Each row comes from the steps of one walk. Every step used is in the known rows, and no mark comes twice. Write the walk behind each row, first mark first.
(in the rows, 128 means zero)
Known rows:
menuf -> suzup -> vazi -> vezenup -> suveb: [132 128 114 112 143 168 130 128  63 125  80 132 146 124 103 183 136 116
  98 111 111 135  65 172 118 105 117 145 128 148 150 167 135 123 125 138
 133 136 109 134 133 153 142 113 126 111 110 133 119 164 135 177 138 164
  89 153 104 139 100 105 114 108 151]
muvi -> zubo -> pumul: [ 97 120 146 125  98 130 138  79 196 130 140 108 118 122 145 113 107 148
 138 157 119 121  89  81 102 127 166 128 146 120 147 132 113 125 104 163
 103 107 138 109 107 143  36 163 126 171 105 136 169 104 125 104 134  95
 122 135 143  84 197 118 136 105 120]
nalar -> suzup -> kezaz: [167 178 146 162  76 113 156 192  74 171 177 132 154 122 113 103 116 104
 108 171 171 166  97 139 136 130 123 147 124 126 121  67 121 111 186 137
 125 107 115 129 160 120 120 142 150 102 137 120 122 171 130 152 108 148
 145 108 185 176 119 151 115 149 145]
funemi -> vezenup: [130 124 135 151 100 119 113  94 166 107  89 139 137 115 121  73 131 156
 176 106 105 132 102 153 129 115 101 118 143 111 105  98 176 125 124 140
 143 127 112 147 124 106 146 131 127 111 133 133 152 128 108 119 127 130
 126 127 127 132  92 143 130 143 131]
kopo -> suzup -> suveb -> vezenup: [117 123 137 145 154 151 101 156 110  50 116 147  99 100 138 130 113 155
 109 139 178 159 108  72 121 118 138 142 109 114  92 152 133 140 126 128
 147 160 119 113 126 128 146 157 122  83 117 114  78 130 160 184 138 133
 162 102 188 154 105 106 154 113 134]
nalar -> suzup: [150 140 123 163 149 126 173 158 117 207 177 121 117 141 108 130 138 135
 126 152 138 142 147 132 136 121  85 170 138 126 143 119 137 128 150 145
 117  99 129 120 144 119 129 121 166 126 119 126 187 185 134 139 107 164
 143 123 121 155 111 126 132 123 135]
muvi -> zubo -> vezenup -> menuf: [103 123 141  83  96 129 139 122 198 130 109  99 137 142 151 155 153 148
 149 155 100 102  83  56 121 107 189 133 143 151 124 124 173 126 125  98
 102 121 150 135 108 167 139  17 125 173 136 141 151  93 112 131 112  83
 118 133 136  84 186 150 112 136  78]
menuf -> suzup: [114 140 116 164 115 121 146 139 113 171 184 117 107 140 103 138 125 143
 139 112 111 132 161 137 144 134 100 124 132 125 174 152 125 139 111 140
 124 147 126 104 145  98  98 114 128 125 137 128 151 131 107 117 133 157
 126 148 113 139  83 124 118 115 122]
tifin -> vazi -> suzup -> zubo -> pumul: [112 107 141 139 144 105 102  98 211 125 122 116 138 144 138 102 148 109
 127 122 132 111 185 111 105 129 140 115 133 109 168 149  61 128 125 169
 119  99 134 130 127 134  16 129 144 155 119 136 143 103 122  84 130  99
 143 152  76 130 167 102 151 137 122]
pumul -> zubo -> vezenup -> menuf -> suzup -> suveb: [110 128 157 141 159 130 129 158 115 122 116 144 117 121 129 202 141 125
 122 138 148 144 151 103 166  93 135 125 120 139 167 207 138 142 163 106
 126 145 133 114 181 128 102  87 114 122 160 130  97 134 116 129 114 136
 135 138 170 143 137 127 107 163 123]
funemi -> suzup -> vazi: [115 131 110 170 139 131 160 113 105 151 148 175 149 116 118 106 106 115
 159 119  98 123 156 156 143 131 119 109 139 143  86 114 149 115 137  79
 151 122 124 116 121 154 122 180 153  67 182 129  64 131 159 132 125 139
 136 116  97 169 112 131 120 106 143]
kopo -> suzup -> zubo -> davotel: [118 123 153 142 118 119 132 180 115 120 139 140 125 179 115  96 148 110
 118 140 128 122 251 136 133 169 177 119 113 141 137 124 109 126 131 106
 138 130 163 120  89 104 112 141  98 116 107 121 115 135 138 104 160 119
 164  53  97 204 165 188 128 155 125]
nalar -> suzup -> menuf: [140 117 111 166 145 110 159 167 130 169 146 163 135 157 113 158 101 122
 110 191 155 112 132 126 138 115 132 150 127 124 117 127  86 113 174 133
 120 110 121 120 153  87 114 163 170  84 144 126 173 161 129 140 107 159
 144 129 138 175 134 128 123 142 146]
funemi -> vezenup -> vazi: [137 123 133 122 109 114 132 153 105 161  69 123 136 104 153  95 155 166
 195 110 102 126 103 193 123 132 122 123 161 108  85 115 156 121 133 148
 132 122 153 161 116 146 162  74 136 169 157 148 144 116 106 147 124 123
  92 129 130  78  88 135 113 130 148]
nasu -> zubo -> davotel: [106 126 134 122  75 125 126 124  90 116 162 133 129 115 122 120 138 129
 115 139 102 133 217 143 101 147 130 134 124 134 142 125 124 162 133 130
 121 140 163 116  98  76 122 165  77 152  98 128 138 120 134  94 166 144
 144  48  77 134 172 204 141 123 121]
davotel -> zubo -> vezenup -> suveb -> suzup -> vazi -> tifin: [167 134  93 112 143 111 120 131  63 156 125  95 134  58 120 119 103  93
 100  57 118 109  96 141 130 127 132 120  64 155  82 118 145 129 104 119
 161 136 116 142  94 129 141 138 150  95 152 110 123 133 125 130 123 125
 132 177  82 134 111 112 122  94 140]
funemi -> suzup -> suveb -> vezenup -> zubo: [118 120 136 126 157 141 118  87 187  60 104 152 119 155 139 109 133 146
  90  86 144 133 106 108 139 124 145 139 141 127 102 147 158 138 118 140
 132 146 135 118  92 141 172 203 122 114 119 133  80 116 167 155 141 134
 107  94 158 108 141 106 116 155  84]
nasu -> zubo: [ 98 122 127 142 107 116 122 109 142  94 152 148 138 104 133 128 133 133
 112 166 120 162 173 136  77 122 108 130 137 116 107 133 122 194 128 126
 126 105 135 117 117  67 121 165 127 134  85 128 151 122 125  80 130 163
 130  92  70  80 156 135 153  90 136]
davotel -> zubo -> vezenup -> menuf -> suzup: [115 121 116 120 103 115 140 156 162 178 175 102 119 134 113 157 157 145
 121 105 104  98 149  82 130 110 144 135 127 141 178 147 151 150 119 117
 118 136 151 120 120 121 105  14 126 156 156 142 167 110  97 118 117 140
 128 171  92  90 102 131 106 123  98]
funemi -> suzup -> nalar: [113 107 110 160 123 128 175 117 156 151 167 183 143 115 120 101 114 131
 148 115 126 106 134 142 134 122 100 104 131 129 106  69 134 103 136  74
 156 124 123 121 138 126 128 167 125 153 166 134 104 125 161 153 125 121
 133 120 155 144 111 133 116 157 148]
mutek -> suveb -> vezenup -> menuf -> suzup -> funemi: [139 138 131 131  92 143 115 167 117  92 166 160 114 183 118 176 104 125
 100 130 185 133 109 100 150 128 148 124 120 127 161 110 132 143 147 115
 125 174  92 114 152 115 135  43 143 108 161 128  98 115 123 131 120 142
 106 152 188 135 110 130 110 125 138]
nasu -> zubo -> vezenup: [108 129 128 108  90 124 108  95 153 111 165 129 132  79 133 100 151 128
 124 131 101 121 119  88  82  99 112 141 119 128 118 121 134 173 130 109
 115 111 146 129  93 134  97 166 108 144 111 124 176 100 122  86 104 102
 161 104  74  66 153 156 156  96 117]
vazi -> tifin: [175 144 122 138 129 121 112  88 100 139 135  72 119  99 122 114 128 102
 142  89 124 140  81 153 141 142 119 130  76 134 101 113 134 119  93 132
 140 129 109 136 106  95 136 137 143 124 115 109 136 140 136 132 135 128
 129 182 126 147 109 119 132 109 108]
mutek -> suveb -> vezenup -> vazi: [134 136 121  88 118 170 121 155  60 126 110 127 108  92 163 120 143 174
 142 124 145 128 106 134 123 150 143 146 152 108  92 110 132 139 123 155
 127 156 137 140 128 157 193  74 122 173 145 136 102 103 138 179 125 112
  93 115 132  73  88 129 127 122 139]
kezaz -> suzup: [130 139 120 171 178  99 134  88 153 188 161 137 126 138 138 115  87 123
 184 163 123 154 159 131 135 115  72 127 133 121 122 160 125 142 117  96
 123 124 157 124 154 140 146 169 111  98 135 141 122 131 150 119 129 190
 128 125 161 116 125 122 142 122 133]
tifin -> vazi: [120 125 130 148 133 130 118 101 152 127 105  92 136 146 143 131 138 143
 179 156 101 138 168 155 120 136 102 125 180 113 176 133  65 114 118 144
 102 108 126 153 116 137 147 121 137 157 101 142  99 114 116 126 116  96
 144 124 116 142 126 137 130 158 122]
zubo -> vezenup: [132 140 135 107 109 134 112  95 150 131 158 112 123 101 130 100 156 128
 142 128  99 108 101  88 117 108 104 139 122 134 129 115 138 123 128 109
 112 120 140 129 101 167 103 142 109 135 132 121 163 107 123 106 104  73
 166 132 114 116 120 160 143 121 102]
muvi -> zubo: [ 86 134 147 137 112 141 154 101 147 117 128 115 121 156 137 107  91 145
 154 158 126 149 103 123 112 144 186 120 167 131 110 120 137 136  92 143
 115 129 121 110 104 111 150 161 145 134  96 122 139 126 116 113 130 112
 113  90 161 119 186 146 113 136 137]
nalar -> suzup -> vazi -> vezenup: [146 140 104 157 148 195 140 126  94 179 136 132 122 152  96  96 120  97
 128 127 133 138  43 169 124 135 160 171 134 138 102 131 135 125 129 124
 147 125  95 132  94 140 130 145 163  86 134 115 136 169 128 188 131 184
 136 139 104 179 116 110 136  89 127]
davotel -> zubo -> pumul: [142 101 140 120 130 117 118  93 215 135 168 117 129 102 135 117 148 129
  89 152 125 114 154  85  83 117 132 141 132 117 159 120 106 142 122 159
 115  81 156 121  90 119  28 126 119 152 116 140 181 111 122  67 134 116
 150 169  86  81 129 117 144  96 132]
suveb -> suzup -> funemi -> vezenup: [139 128 130 152  89  99 111 134 161  93 104 167 129 142 124  79  88 135
 158  91 152 127  88 151 133 116 100  94 129 102 101  74 172 126 136 119
 145 152  98 141 128 102 151 130 140  85 173 125 137 120 106 103 125 124
 119 125 174 145 102 140 128 138 156]
tifin -> vazi -> suzup: [111 125 122 155 150 107 105  90 142 140 121  71 126 133 124 107 123 110
 180  86 116 129 183 172 123 140 104 104 165 105 181 129  66 119 111 185
 114 125 111 147 169 123 150 128 163 146  98 128 102 126 104  98 130 121
 138 142 118 152 119 124 155 143 125]
laso -> zubo: [ 87 126 148 133 204 132 102 135 138  69 126 153 117 180 125 135 135 131
 100 150 105 130 176 153 116 145 118 115 141 112 105 160 142 120  75 112
 121  65 120 122 123  99 155 131 116 106 110 139 135 108 149 100 116 112
 134 134 142 114 156 139 121 124 171]
mutek -> suveb: [133 138 140 123 116 186 130  97  99 114 148 144 112 115 124 129 124 133
 104 159 148 137 176 122 157 157 132 126 142 122 156  86 121 146 140 127
 122 120 103 128 177 120 174 125 113 127  97 121  91 116 124 100 109 115
 117 127 124 122 107 154 143 146 137]
pumul -> zubo: [148 156 140 120 167 128 126 104 175  90 120 145 110 171 151 130 116 138
 167 169 142 160 118 134 158 134 112 121 149 127 139 135 146 126 136 134
 122 123 107 115 178 118 177 184 111 135 118 113 138 158 126  85 120 107
 112 101 120 140 166 141 125 169 107]
pumul -> zubo -> muvi: [134 139 144  72 127 132 121 104 135 109 141 123 107 142 147 127 145 137
 157 158 129 125 146  79 162 161 125 129 139 120 156 134 149 125 143 111
 116 130 135 115 158 116  89 178 104 156 132 112 138 145 129  92 110 107
 169 119 113  65 154  76 137 155  98]
mutek -> suveb -> vezenup: [129 142 113 104 113 193 101 100 104  57 145 144  97 101 137 105 114 169
  98 126 167 134 107  70 128 144 132 150 129 113 113  91 144 152 112 153
 136 175  93 115 141 124 190 133 107 115 114 117  94 109 152 167 126 116
 127 110 127 124  90 135 150 134 117]
kopo -> suzup: [125 120 144 168 129 105 145 180 161 129 140 118 106 141 124 111 115 134
 148 172 133 152 154 117 127 148 146 116 126 118 125 116 118 122 119 104
 133  83 141 129 125 129 135 147 146 109  69 119 123 144 129 118 132 135
 154 116 162 133 126 111 163  78 138]
kezaz -> suzup -> zubo -> pumul: [120 115 140 147 159  98 118  97 213 152 143 147 136 148 146 105 132 115
 128 161 136 121 174  90 112 117 124 129 117 116 140 166  88 142 127 127
 122  99 157 120 120 142  13 150 119 130 139 143 152 108 146  95 132 135
 141 143  97 113 170  99 144 126 124]
nalar -> suzup -> vazi -> tifin: [178 145 103 153 146 126 138 127  56 186 139  98 130  94 106 116 113  96
 124  92 125 135  88 162 154 139 132 148  73 157  83 119 137 114 122 135
 157 125  97 136 111 120 127 145 178  95 136 107 133 166 135 161 118 158
 137 174 100 171 113 110 124  88 129]

Write each row's walk:
[135 128 138 109  99 159 127  94 135 128 124 109 119 184 110  94 146 113
 111  94 102 111 136 158 137 165 177 146 136 147 155 125 140 113 115 143
 117 144 152 129  65 123 152 174  77 152  95 131 125 126 136 132 177 134
 118  73 119 157 169 187 117 153  74]
vazi -> vezenup -> zubo -> davotel
[ 99 140 144 105  93 143 130  89 155 124 147 105 119 115 134  85 123 137
 152 124 106 111  70  80 107 114 165 134 139 137 118 113 145 130 106 121
 109 128 138 124  83 168 120 165 122 144 117 118 163 104 115 109 102  65
 152 105 138  95 171 163 127 129 114]
muvi -> zubo -> vezenup
[110 116 146  88 139 113 113 139 103 139 133 115 130 144 136 103 181 106
 131 113 133 100 221 110 137 170 157 119 129 115 127 141 109 137 135 118
 132 128 150 127 130 109  48 114 144 143 145 120 127 125 121  97 118 123
 176 130  80  78 130  61 137 149 126]
vezenup -> vazi -> suzup -> zubo -> muvi
[143 141 135 160 107 117 121 157 110 115 181 159 116 188 105 155  99 107
 117 134 168 144 123 144 143 128 112 113 121 123 160 121 110 131 141 118
 124 156  98 107 141 104  97 111 149  91 154 122 120 131 119  99 126 147
 125 148 187 160 102 131 111 114 152]
menuf -> suzup -> funemi
[175 142 111 106 126 132 106 124  56 147 112  68 111  80 146 110 135 132
 156  63 133 131  42 157 126 147 138 145  83 125  68 118 141 121  88 152
 144 152 126 146  90 124 169  99 144 158 142 119 127 125 143 187 139 123
 106 175 129 103  94 106 125 101 115]
suveb -> vezenup -> vazi -> tifin
[125 130 134 100 127 120 132 178  96 181 124 119 129 121 149 108 181 135
 157 108 109 104 141 150 119 130 147 134 141 125 110 147 116 136 131 120
 122 123 171 146  93 173 109  70 134 172 171 139 154  98 111 135 108  95
 120 123  93  81 113 138 110 134 132]
menuf -> suzup -> zubo -> vezenup -> vazi
[129 124 146  83 144 123 118 129 114  92  85 138 160 115 131 172 179 121
  86 124 109 117 137 114 107  86  95 136 115 146 146 152 126 126 142 122
 117 115 143 138 127 169 121 107 109 130 110 136 149 136 138 116 107  88
 121 124  87 116 127 134 114 152 145]
suzup -> zubo -> vezenup -> suveb
[179 140 123 118 129 117 122 126  60 173 110  64 124  89 142 120 142 114
 162  79 119 133  73 187 136 149 131 134  92 129  84 122 131 118  98 140
 137 127 133 153 100 122 153  96 149 162 137 123 132 130 129 154 134 126
 104 182 129 107 104 113 120 104 122]
vezenup -> vazi -> tifin
[111 131  92 125 152 115 154 171  67 144 106 163 147  94 129 158  89 129
 103 135 109 126 166 146 138 128  99 100 124 151  97 139 137 120 139 109
 146 134 118 117 150 162 136 141 138  77 166 126  99 132 121 128 133 132
 119 112  96 163 121 119 119  99 157]
vezenup -> suveb -> suzup -> vazi
[164 136 111 157 136 117 125 137  79 149 121  97 123  95 115 107 100  98
 139 100 123 140  95 155 150 154 164 121  66 153  75 119 128 111 107 115
 166 116 104 140 101 126 130 158 170  87 114 105  99 143 135 152 130 143
 143 170 121 159 121 101 138  70 135]
kopo -> suzup -> vazi -> tifin
[136 116 143 116 120 108 104 119 116  70  40 138 162 123 122 166 130 132
 133  86 124 133 101 175 116  87  78 109 142 119 163 122 130 114 149 167
 123 133 104 164 165 137 170 103 137 127 110 144 116 148 122 129 119 124
  87 141 151 120 105 124 114 157 178]
tifin -> vazi -> suzup -> funemi -> vezenup -> suveb
[109 102  95 139 112 146 163 159 151 172 149 153 131 141 108 148 127 138
 114 128 133 109 104 124 143 126 149 126 123 146 140 118 124 115 132 108
 154 143 109 125 149 123 110  60 122 179 150 135 144 119 110 184 130 155
 114 157 148 132 114 117 106 142 127]
vazi -> vezenup -> menuf -> suzup -> nalar
[140 150 144 106 115 136 130 120 113 108 139 132 109 161 133 122 126 132
 155 141 117 131 181 139 158 159 132 126 134 141 165 123 143 117 141 136
 118 150 145 113 143 112 158 179  64 152 121 118 127 146 135  95 157 102
 131  56 115 181 179 209 121 178  99]
pumul -> zubo -> davotel
[146 172 146 153  77 101 114 149  88 122 155 112 155 112 115  90 106  84
 123 125 163 159 113 155 132 143 137  99 121 116 125  69 104 108 161 155
 131 128 102 131 183 111 124 149 142  99 128 112  82 139 114 114 130 129
 137 125 190 178 120 154 134 144 139]
vazi -> suzup -> kezaz
[117 131 105 107 143  95 154 167 102 142 116 126 125  98 136 168 101 140
 108 109 124 120 154 131 123 116  56  98 124 118 141 129 146 132 114 116
 120 138 139 118 160 128 163 116 112 127 147 129 138 133 122 109 141 116
 100 120 125 128 115 115 128 127 145]
vezenup -> suveb -> suzup
[135 127 139  77 126 126 123 114 105 105  96 120 149  89 129 182 164 136
 103 125  94 118 102 112 111  82  70 142 119 142 159 143 142 118 140 129
 107 116 143 138 138 181 131 115 102 145 107 137 152 138 139 126 110  90
 117 137 112 101 115 139 122 132 140]
zubo -> vezenup -> suveb
[108 100  91 117 125 107 166 167 130 137 105 175 144  87 126 132  98 149
 102 113 135 104 130 136 131 114  79  92 118 132 110  87 137 110 139 109
 158 141 113 132 166 131 150 131 109 157 155 133 144 123 116 155 127 116
 109 115 155 130 113 124 116 156 168]
funemi -> vezenup -> suveb -> suzup -> nalar
[127 132 131  96  94 143 119 106 133  93 131 121 115 161 125  97 139 148
 100  96 108 111 164 117 138 161 157 144 132 144 140 121 148 119 115 157
 119 165 158 116  74 128 162 175  70 149 104 131 120 113 149 139 173 118
 124  56 119 151 160 189 115 158  73]
suveb -> vezenup -> zubo -> davotel
[136 107 144  81 118 128 118 117 134 131 176 107 125 111 130 115 171 123
 100 146 123 106 198  76 112 155 142 144 137 120 146 111 136 146 130 110
 124 108 158 122  90  89  62 124 120 137 125 124 153 126 120  76 117 130
 197 148  85  47 101  77 135 124 133]
davotel -> zubo -> muvi
[115 117 130 104 147 136 109 139 158  81  88 119 129 124 151 186 150 151
 121 137 148 130 115  66 131 103 158 136 127 131 111 154 161 134 136 125
 128 159 128 123 155 133 157   5 129 135 148 137  93 110 135 171 142 132
 117 142 156 131 135 116 127 140  91]
vazi -> suzup -> suveb -> vezenup -> menuf
[123 100 125 169 129  96 139 185 162 117 121 166 128 154 121 146  85 122
 126 204 150 119 136 116 132 134 174 112 117 120 106 125  74 110 151 105
 132 100 130 127 139  95 117 180 153  76 108 120 125 134 124 129 124 136
 152 125 169 158 144 116 145 108 148]
kopo -> suzup -> menuf
[129 127 141  92 159 110 120 122 122 113  90 140 159 117 134 166 163 119
 103 126 110 120 140 112 109  79  85 135 113 145 145 166 127 133 139 113
 118 116 156 139 135 176 129 123 105 122 118 141 142 138 147 122 104 112
 118 122  98 106 133 129 117 153 149]
kezaz -> suzup -> zubo -> vezenup -> suveb
[118 115 133 101 140 144 115 144 158  80  90 129 132 126 158 193 156 162
 116 163 146 134 107  59 129 103 154 144 128 136 104 154 168 133 139 110
 125 154 133 123 139 137 156   4 117 136 151 141  95 107 141 180 138 127
 119 136 156 132 134 121 118 142  89]
suzup -> suveb -> vezenup -> menuf
[131 120 124 137 147 158 128 104 195 120  90 130 126 198 115  84 125 109
  98 112 120 132  67 159 138 154 204 141 147 144 105 143 138 120 113 135
 138 105 118 140  63 156 160 195 146 107  79 127 107 134 127 152 142 163
 101 117 123 116 160  99 126 103  84]
kopo -> suzup -> vazi -> vezenup -> zubo
[143 138 130 120 127  99 129 175 104  92 134 164 132 158 129 175  84 105
  97 134 177 136 119 138 130 117  80  97 116 118 137 106 123 125 145 100
 121 149 110 118 153 127 142 113 138  90 161 121 114 132 129  93 133 116
 107 126 194 153 124 126 119 123 169]
vezenup -> suveb -> suzup -> funemi
[116 105  94 128 138 109 138 162 125 129  85 152 140 137 129 175  73 118
 110 145 147  94 103 138 121 115 126 106 132 111 131 141  71 116 138 119
 120 140 121 135 144 102 150 159 134  98 156 132 125 126 115 145 132 128
 114 133 138 153 141 112 126 153 149]
tifin -> vazi -> vezenup -> suveb -> suzup -> menuf
[138 135 108 149 137 194 117  99 104 143 118 133 131 149 106  99 119  96
 134 129 123 139  43 170 121 140 169 150 135 137  95 133 131 120 116 114
 149 133  92 131  88 139 129 149 142  82 132 115 109 142 125 171 142 163
 131 144 106 175 114 118 138  88 120]
suzup -> vazi -> vezenup
[109 120 156 169 188 126 105 115  99 109  90 116 131 108 128 161 127  97
 139 121 153 160 194 166 141 113 112 106 142 113 164 185  71 128 150 150
 123 126 114 137 188 116 120 143 147 109 119 125  55 134 119 111 126 129
 153 132 179 178 127 121 140 162 156]
tifin -> vazi -> suzup -> suveb
[109 129 116 140 106 114 151 159 147 174 157 107 117 154 117 178 144 152
 141 127 108 119 156 110 148 125 130 125 135 138 177 158 147 138 117 123
 117 146 140 111 150 110 109  15 129 153 149 142 146 121 103 134 133 158
 107 164 114 119 105 119 106 123  96]
vezenup -> menuf -> suzup
[123 134 115 113 142 135 106 129  80 137 124  97 106  95 138 102 127 133
 150  66 146 122 141 155 125 152 134 116 143 101 122 112 113 137 114 191
 133 156 119 137 177 137 182  93 152 159 127 124 103 120 120 135 136 131
 100 138 127 105  92 121 151 116 135]
mutek -> suveb -> vezenup -> vazi -> suzup
[130 112 138 113 118 114 125  69 240 125 125 120 127 142 142 117 144 141
 102 138 107 114 112  95 124 127 135 135 138 123 160 143 119 116 124 168
 102  90 151 122 102 159  40 172 114 175  98 145 161  99 133  96 139 106
 110 147 117  72 174 103 137 108  80]
vezenup -> zubo -> pumul
[119 108 100 159 161 113 158 119 155 181 156 179 140 122 129 116  91 129
 142 168 138 133 146 129 138 117  92 117 121 136 104 121 109 114 140  91
 155 126 131 128 164 144 132 166 110 143 143 139 127 122 143 155 120 168
 133 119 179 126 126 127 126 146 157]
kezaz -> suzup -> nalar
[145 126 132 102 143 166 123 110  93 105  74 115 144 129 117 179 151 117
 102 122 118 141  53 164 105 100 101 150 133 133 152 150 136 121 119 138
 119 125 118 141 131 141 157 107 112 135  92 133 134 165 141 161 141 146
  88 151 123 129 108 111 123 123 140]
vazi -> vezenup -> suveb
